Each row comes from the steps of one path. Every step used is in the known rows, and no mark comes twice. Write the path behind each row, first mark first.
Known rows
gonag > mado > zibe > magan > nafod > nimut: -0.95 -0.96 +1.72 +2.37 -0.89 -2.40 +1.06 +2.41 -6.44 +0.98 -3.21 -2.82 -5.47 +4.66 -3.07 +4.79 +0.56 +4.09 -1.00
gonag > mado > zibe > nimut: -1.78 +0.00 -2.90 +2.76 +0.60 +2.26 -1.89 +0.17 -7.70 +2.21 +1.83 +3.77 +2.84 -0.88 +0.22 -5.70 +6.02 -3.23 +5.66
magan > gonag: +2.80 -2.65 -1.40 -5.78 -0.39 -0.11 +0.71 -2.97 -1.08 -0.07 +0.91 +4.42 -1.86 -4.34 +0.75 +1.84 -4.47 -1.07 +1.71
mado > zibe: +6.07 -2.34 -1.95 -0.88 +3.55 +1.48 -2.46 -1.69 -1.35 -0.29 +4.36 +5.61 -3.10 -3.68 -3.82 -1.29 +4.53 -4.77 +0.09
gonag > nimut > zibe: +3.48 +5.19 -1.66 +2.16 +3.78 -0.04 -1.34 -1.57 +5.62 -1.43 +1.48 +1.72 -2.31 +1.92 +4.29 -0.18 -1.79 -0.88 -4.17
mado > zibe > magan > gonag > nimut: +3.04 -2.15 -1.08 -5.31 +0.71 -2.59 +0.07 +6.64 +2.68 -6.74 -2.28 +1.33 +3.79 -0.06 +4.28 +0.66 -0.25 -6.11 -1.08
mado > gonag > nimut: +3.76 -1.61 +0.55 -2.84 +1.70 -2.35 +3.53 -0.56 -2.06 +0.72 -0.13 +4.70 +2.29 -1.02 +3.40 -0.13 -1.85 -4.95 +2.89
nimut > zibe: +2.42 +5.22 -2.11 +2.45 +2.25 +3.38 -2.62 -5.84 +4.44 +1.47 +3.58 +2.26 -5.18 -0.97 -0.40 -0.15 -1.84 +1.79 -3.55
magan > gonag > mado: +0.36 -0.14 +1.03 -1.50 +2.27 -3.70 +4.19 -1.72 -4.00 +4.09 -0.37 +1.27 -1.31 -0.10 +3.58 -2.14 -3.55 -0.24 +5.11
parim > magan > gonag > mado: -0.69 +0.86 +1.46 +0.01 +1.73 -4.11 +5.68 -2.23 -3.41 +3.65 +0.02 -1.97 -1.54 +3.60 -0.59 -4.50 -2.17 +0.88 +4.97
gonag > nimut > zibe > magan > nafod: -1.40 +0.07 -1.87 +2.30 +1.47 -1.79 -0.01 +1.21 +2.96 -0.72 -3.57 -3.22 -3.08 -1.91 -1.40 +2.89 -3.38 +1.53 -4.07
mado > gonag > nimut > zibe > magan > nafod: -1.79 -1.66 +0.10 +1.13 +0.17 -0.31 +2.12 +0.23 +1.37 +0.39 -3.48 -2.74 -1.31 -2.22 -2.36 +2.97 -3.59 +0.22 -1.38
zibe > magan > gonag: -0.31 -0.79 -1.76 -5.62 -2.84 +0.97 -0.66 +0.71 +2.58 -2.50 -1.95 +0.55 +0.15 -3.78 -0.11 +1.97 -3.63 -0.05 -0.61
gonag > nimut > zibe > magan > nafod > mado: -3.65 -2.66 +1.28 +2.49 -0.65 -2.67 -1.87 +3.05 +2.30 +0.32 -1.79 -3.93 +3.83 -1.64 +1.88 +1.87 +0.86 +3.54 -2.44
parim > magan: +1.91 +3.26 -2.50 +2.28 +1.51 -0.57 +1.56 -6.12 +0.56 +2.13 +2.64 -0.68 -4.73 +1.83 -7.75 -3.86 +0.08 +2.35 -1.23
parim > magan > gonag > mado > zibe > nimut: -2.78 -0.99 -2.00 +1.21 -1.09 +2.00 +0.08 +0.63 -7.45 +0.04 +1.72 +1.19 +4.00 +2.02 -1.78 -7.02 +5.40 -3.08 +6.56
parim > magan > nafod > mado > zibe > nimut: -3.97 -4.72 -2.04 +2.78 -2.32 +2.67 -2.94 +0.25 -7.42 +0.29 +2.63 +0.50 +5.40 -1.32 -4.55 -4.39 +7.81 -0.35 +4.22
nafod > nimut > zibe: +1.87 +6.30 -0.03 +2.90 -0.71 +3.67 -2.72 -4.41 +1.55 +0.60 +2.49 +0.70 -6.99 +4.97 +0.59 +3.77 -1.50 +5.40 -5.20
parim > magan > nafod: +0.45 -2.62 -2.17 +2.29 +2.26 -3.11 +3.76 -5.43 -3.94 +3.93 +0.11 -1.81 -6.78 -1.22 -8.99 -0.19 -2.98 +2.99 +0.37
nafod > nimut > zibe > magan > gonag > mado: -2.87 +3.79 +2.48 +0.52 -1.35 -1.18 +1.88 +1.75 -0.11 +0.68 -2.65 -3.71 -1.46 +5.62 +3.66 +0.43 -2.41 +3.48 +0.65

Write each row's path
+0.20 +1.78 -0.86 +1.84 +1.65 +0.00 -1.76 +2.84 +1.56 -0.40 -0.96 -1.10 -0.47 -0.42 -2.72 -3.04 +4.65 -2.39 -0.85 -> gonag > mado > zibe > magan
+3.64 -3.57 +1.07 -1.69 +3.74 -1.64 +1.83 +0.99 -4.11 +0.73 +2.63 +3.25 -0.77 -0.46 +0.02 -3.08 +2.96 -5.43 +4.71 -> magan > gonag > mado > zibe
+1.50 -3.58 +2.74 -2.64 -0.03 -2.52 +2.34 +0.92 -2.40 +1.29 +0.47 +3.09 +6.74 -0.92 +5.05 -0.14 +0.95 -3.35 +3.66 -> nafod > mado > gonag > nimut
-0.71 +1.62 -1.13 -3.38 -2.77 +3.18 -1.62 +0.21 +5.72 -3.28 -0.93 -0.93 -0.49 -2.07 +0.28 +1.79 -3.39 +0.52 -2.53 -> nimut > zibe > magan > gonag
-1.09 +2.45 +0.41 -3.37 -4.51 +3.16 -1.80 +0.99 +3.83 -4.31 -1.63 -1.76 -1.61 +1.91 +0.93 +4.45 -3.23 +2.93 -3.57 -> nafod > nimut > zibe > magan > gonag
-1.87 -2.02 -2.04 -0.07 -0.64 +2.42 -1.17 +1.23 -7.92 +0.41 +1.58 +3.72 +4.15 -0.95 +1.27 -5.00 +4.51 -4.05 +6.92 -> magan > gonag > mado > zibe > nimut
-1.56 +7.69 -0.77 +2.63 -2.77 +4.02 -4.40 -0.19 +5.96 -2.30 -1.39 -3.09 -3.99 +3.71 -1.17 +3.13 -0.45 +5.56 -7.45 -> nafod > nimut > zibe > magan
-1.97 +1.24 +0.92 -1.25 +0.33 -3.20 +2.77 +1.24 -1.07 +2.41 -2.78 -1.63 +0.04 +0.34 +2.53 -2.09 -2.67 +0.46 +3.28 -> zibe > magan > gonag > mado
-0.30 -4.49 +0.77 -5.26 -3.10 +1.44 -2.53 +4.08 +1.99 -4.58 +0.19 +0.24 +4.48 -3.68 -0.66 +1.02 +2.67 -2.06 +0.22 -> nafod > mado > zibe > magan > gonag
+2.80 +2.77 +0.90 +0.71 +1.87 +1.51 +1.20 -2.32 +3.42 -0.24 +1.81 +2.24 +0.12 +1.56 +3.03 -0.24 -1.71 -2.60 -0.72 -> mado > gonag > nimut > zibe
+1.70 -0.23 -1.54 -5.30 -0.28 -3.58 +0.63 +5.04 +3.20 -5.05 -3.48 +0.81 +3.26 -0.74 +5.64 +1.42 -3.27 -3.34 -1.47 -> zibe > magan > gonag > nimut
+3.31 -4.66 +0.75 -0.38 +1.55 +1.07 -4.03 +0.38 -1.56 +0.04 +5.27 +3.94 +2.35 -3.39 -1.94 -1.77 +7.55 -2.82 +1.03 -> nafod > mado > zibe
-0.80 +4.72 -0.36 +0.95 -0.80 +2.54 -1.27 +1.52 +7.24 -2.71 -1.99 -1.96 +1.52 +0.83 +0.92 +0.03 -0.74 -0.75 -3.66 -> mado > gonag > nimut > zibe > magan
+0.93 +1.17 +2.47 +0.73 +0.61 +1.41 +0.05 -0.98 +3.34 -0.06 +2.37 +1.05 +3.52 +1.52 +4.43 -0.50 +0.30 -1.36 -0.25 -> nafod > mado > gonag > nimut > zibe
-1.32 -4.94 +2.74 -2.07 -1.14 -3.42 +2.86 +3.53 -2.04 +0.38 -2.66 -0.41 +6.59 -1.72 +2.98 +1.27 +0.36 -2.23 +2.76 -> zibe > magan > nafod > mado > gonag > nimut
-2.56 +3.17 +1.37 +1.17 -2.02 +2.21 -2.17 +2.91 +7.00 -2.54 -1.57 -2.99 +4.81 +0.89 +2.20 -0.25 +1.67 +0.55 -3.29 -> nafod > mado > gonag > nimut > zibe > magan
+0.08 -1.51 +2.67 +1.24 +1.18 -0.09 +1.55 -0.90 +0.88 +0.82 +1.01 -0.06 +2.17 +0.56 +3.08 +0.88 -1.07 -0.83 +0.51 -> magan > nafod > mado > gonag > nimut > zibe
-3.81 -5.17 +4.10 -0.11 -3.54 +2.52 +1.56 -2.37 -1.95 +3.94 +0.50 -1.60 +4.07 -3.89 -2.93 +1.79 +0.50 +1.79 +3.51 -> nimut > zibe > magan > nafod > mado > gonag
-2.33 +3.12 +1.22 +0.22 +0.37 -1.33 +2.34 +0.70 +1.64 +1.37 -2.15 -2.69 -0.39 +1.82 +2.91 -2.09 -2.73 +1.13 +1.87 -> nimut > zibe > magan > gonag > mado
+0.01 +3.96 +0.64 +4.89 -0.18 +1.43 +0.40 -4.62 -0.28 +0.92 +1.02 -3.31 -8.71 +6.78 -4.50 +3.73 -2.20 +6.97 -4.77 -> parim > magan > nafod > nimut > zibe
-0.24 +6.68 -2.28 +2.29 +0.37 +1.23 -3.09 +1.99 +8.86 -3.60 -1.96 -2.21 -0.41 +1.24 +1.79 +0.05 -0.48 +0.58 -6.67 -> gonag > nimut > zibe > magan
+2.01 -7.87 +1.02 +0.15 +1.93 -0.93 -2.24 +0.63 -4.12 +1.10 +3.67 +2.46 +1.19 -4.52 -3.65 +0.06 +6.07 -2.05 +1.78 -> magan > nafod > mado > zibe
+0.31 -0.09 +0.52 +2.12 -1.41 -2.37 +2.83 -3.56 -6.61 +2.38 -0.78 -2.31 -8.43 +5.73 -6.30 +4.65 -2.31 +6.93 -1.99 -> parim > magan > nafod > nimut
-3.54 -4.56 +0.71 +1.04 -1.77 -2.09 -1.92 +0.66 -1.29 +2.75 -1.10 -2.33 +2.50 -5.09 -1.84 +2.02 +1.01 +4.39 -0.36 -> zibe > magan > nafod > mado
